What can hang from each mark
karu: pero
mumo: muris pero
sefa: muris vumude
pero: sefa
venodo: pero vumude
vumude: karu mumo sefa venodo
muris: mumo sefa

(in the rows, 100 means zero)
Known rows, with every way that one mark hangs from another
vumude(karu sefa venodo): |  51 | 103 | 113 |  77 | 103 |  87 | 114 | 123 |  92 |  81 |  82 | 105 |  95 |  58 |  78 |  40 | 108 |  85 |  98 |
sefa(vumude(mumo)): |  87 |  91 |  72 |  89 |  86 |  94 |  99 | 100 |  95 | 109 |  93 | 103 | 130 |  89 | 141 | 106 | 105 |  87 | 111 |
muris(mumo(pero) sefa(vumude(karu venodo))): |  61 |  95 | 117 |  85 | 121 |  96 | 143 | 143 | 113 | 104 |  88 | 141 |  93 |  85 |  84 |  89 | 124 | 123 | 109 |
venodo(vumude(sefa)): |  79 | 113 |  66 |  92 | 119 |  85 |  89 | 101 |  98 |  89 |  95 |  88 | 120 |  69 | 104 | 114 |  88 |  80 | 131 |
muris(mumo sefa(vumude(venodo(pero)))): |  91 |  86 |  75 |  82 | 106 | 108 | 149 | 134 | 114 |  82 |  90 | 144 |  94 | 133 | 114 | 108 | 116 | 125 | 118 |
mumo(muris pero(sefa(vumude(karu venodo)))): | 105 | 104 | 146 | 128 |  72 |  86 |  89 |  98 | 137 | 152 | 111 | 126 |  53 |  94 |  80 |  78 | 101 | 103 |  98 |
pero(sefa(vumude(karu mumo))): | 111 |  88 | 138 | 128 |  85 |  88 |  76 | 107 | 105 | 101 |  94 | 106 | 107 |  94 | 136 |  88 | 114 |  72 |  97 |
karu(pero(sefa(muris vumude(mumo venodo)))): | 156 |  96 | 113 | 119 | 116 | 114 | 110 | 102 |  99 | 118 |  85 |  89 |  69 | 120 |  93 | 100 |  84 |  97 |  69 |
muris(mumo sefa(vumude)): |  63 |  94 |  57 |  68 | 119 |  94 | 133 | 123 |  90 |  87 |  79 | 102 | 122 | 101 | 130 | 145 | 120 | 117 | 125 |
vumude(mumo(muris) sefa venodo(pero)): | 112 |  94 |  97 |  63 |  42 | 120 | 132 |  60 | 124 |  70 | 105 | 145 | 105 | 116 | 110 |  65 |  78 | 120 |  72 |
vumude(karu(pero) mumo(muris)): |  93 | 110 | 115 |  86 |  66 | 115 |  70 |  73 |  66 |  69 | 139 |  82 | 131 | 102 |  89 |  96 | 101 |  95 |  84 |
sefa(muris(mumo(pero)) vumude(karu)): |  70 | 108 |  60 | 120 | 143 | 105 | 113 | 101 | 121 | 135 | 105 | 101 | 110 | 100 | 110 | 125 | 123 |  99 | 117 |
pero(sefa(muris(mumo))): | 107 |  96 |  73 | 102 | 129 |  96 |  93 | 103 | 105 |  78 |  91 |  60 | 115 | 130 |  94 | 127 |  86 | 103 | 125 |
pero(sefa(muris vumude(venodo))): | 129 | 103 |  96 | 132 | 137 |  90 | 111 | 119 | 115 | 142 |  76 |  82 |  59 | 113 |  97 |  91 |  96 | 110 | 100 |
mumo(muris(sefa(vumude(karu venodo))) pero): |  87 | 113 | 122 |  93 | 101 | 101 | 129 | 108 | 111 | 136 | 110 | 139 |  78 |  84 |  87 |  79 | 115 | 156 |  87 |
mumo(muris pero(sefa(vumude(venodo)))): | 118 | 100 | 106 | 109 |  65 |  83 |  95 |  88 | 138 | 157 |  99 | 121 |  55 | 104 |  82 |  99 |  82 | 111 | 112 |
sefa(vumude(karu(pero) mumo venodo)): |  88 |  99 | 134 | 107 |  93 | 107 |  99 | 125 |  79 | 104 | 104 | 110 |  93 |  83 |  85 |  68 | 120 |  68 |  83 |
vumude(karu mumo(muris) sefa venodo): |  73 | 111 | 155 |  66 |  65 | 108 | 134 |  85 | 107 |  76 |  98 | 120 | 108 |  71 |  92 |  39 |  97 | 109 |  61 |
mumo(muris pero(sefa(vumude))): | 114 |  96 |  75 | 111 |  63 |  89 |  76 |  59 | 130 | 152 | 107 | 108 |  77 | 108 | 112 | 137 |  86 | 103 | 120 |
mumo(muris): |  76 | 113 |  63 |  79 |  77 |  92 |  82 |  79 |  85 |  98 | 121 |  74 | 120 | 102 |  97 | 109 |  89 | 111 | 127 |

Rows
| 100 |  98 | 135 |  86 | 110 | 115 | 126 | 133 |  66 |  83 |  95 | 121 |  95 |  86 |  97 |  74 | 122 | 111 |  67 |  muris(sefa(vumude(karu(pero) mumo venodo)))
|  99 |  89 | 133 | 130 |  94 |  76 |  81 | 122 | 126 | 140 |  94 | 123 |  66 |  81 |  82 |  66 | 106 |  83 | 112 |  mumo(pero(sefa(vumude(karu venodo))))
| 138 |  95 | 103 | 103 |  53 | 107 |  76 |  60 |  97 | 111 | 110 |  90 |  88 | 122 | 114 | 143 |  89 |  84 |  83 |  karu(pero(sefa(vumude(mumo(muris)))))
| 108 |  96 |  72 | 121 | 133 |  96 | 110 | 103 | 123 | 119 |  80 |  75 |  92 | 128 | 120 | 145 | 104 |  94 | 118 |  pero(sefa(muris(mumo) vumude))
| 106 | 108 | 121 |  68 |  81 | 122 |  97 |  79 |  52 |  48 | 131 |  96 | 134 | 106 |  91 | 103 | 101 | 138 |  69 |  vumude(karu(pero) mumo(muris(sefa)))
|  98 | 105 |  92 |  85 | 107 |  97 | 101 |  90 | 102 |  74 |  94 | 107 | 139 |  71 | 118 | 104 |  82 |  86 | 109 |  venodo(vumude(mumo sefa))
| 109 |  89 |  66 | 113 |  88 |  87 |  56 |  96 |  82 | 116 |  92 |  73 |  76 | 104 | 102 | 143 |  98 |  60 | 123 |  karu(pero(sefa(vumude)))
|  62 | 104 |  33 |  61 | 131 | 107 | 135 |  85 | 103 |  76 |  74 |  74 | 126 |  92 | 109 | 124 |  95 | 105 | 109 |  vumude(sefa(muris(mumo)))
| 175 |  86 | 111 | 116 |  98 | 115 | 100 |  96 | 121 |  72 | 105 | 113 | 100 | 153 | 101 |  65 |  68 | 124 |  87 |  vumude(mumo venodo(pero(sefa(muris))))
| 159 | 110 | 142 | 157 | 137 | 104 |  64 |  91 | 125 |  99 | 129 |  99 | 121 | 110 |  86 |  98 |  74 | 110 | 101 |  venodo(vumude(karu mumo(pero(sefa(muris)))))
| 123 | 106 |  93 | 130 | 128 | 103 |  50 |  95 |  71 |  85 | 115 |  51 |  94 | 113 |  75 | 110 |  98 |  91 |  99 |  vumude(karu(pero(sefa(muris))))
| 115 |  96 |  66 | 101 | 126 | 106 |  78 |  93 |  85 |  72 |  98 |  46 | 105 | 132 |  74 | 152 |  82 |  87 | 115 |  karu(pero(sefa(muris(mumo))))
|  50 | 101 |  96 |  86 | 126 |  95 | 128 | 135 |  89 |  82 |  89 | 106 | 122 |  91 | 124 | 120 | 140 | 110 | 114 |  muris(mumo sefa(vumude(karu)))
| 131 |  83 | 127 | 106 |  77 |  97 |  89 | 110 |  96 | 104 |  84 | 103 |  75 | 105 |  92 |  94 |  87 |  68 |  89 |  karu(pero(sefa(vumude(mumo venodo))))
|  76 | 114 |  69 |  93 | 137 | 105 | 111 |  85 |  90 |  92 |  91 |  78 | 115 |  73 | 111 |  83 | 108 | 107 |  90 |  vumude(karu sefa(muris))
|  93 | 113 | 144 | 104 |  73 | 115 | 109 |  98 |  91 | 119 | 117 | 108 |  81 |  97 |  84 |  78 | 116 |  91 |  67 |  sefa(vumude(karu(pero) mumo(muris) venodo))
|  88 |  97 | 102 |  92 |  92 | 106 |  62 |  98 |  56 |  56 | 123 |  85 | 140 |  90 |  90 |  90 | 103 |  70 |  98 |  vumude(karu(pero) mumo)
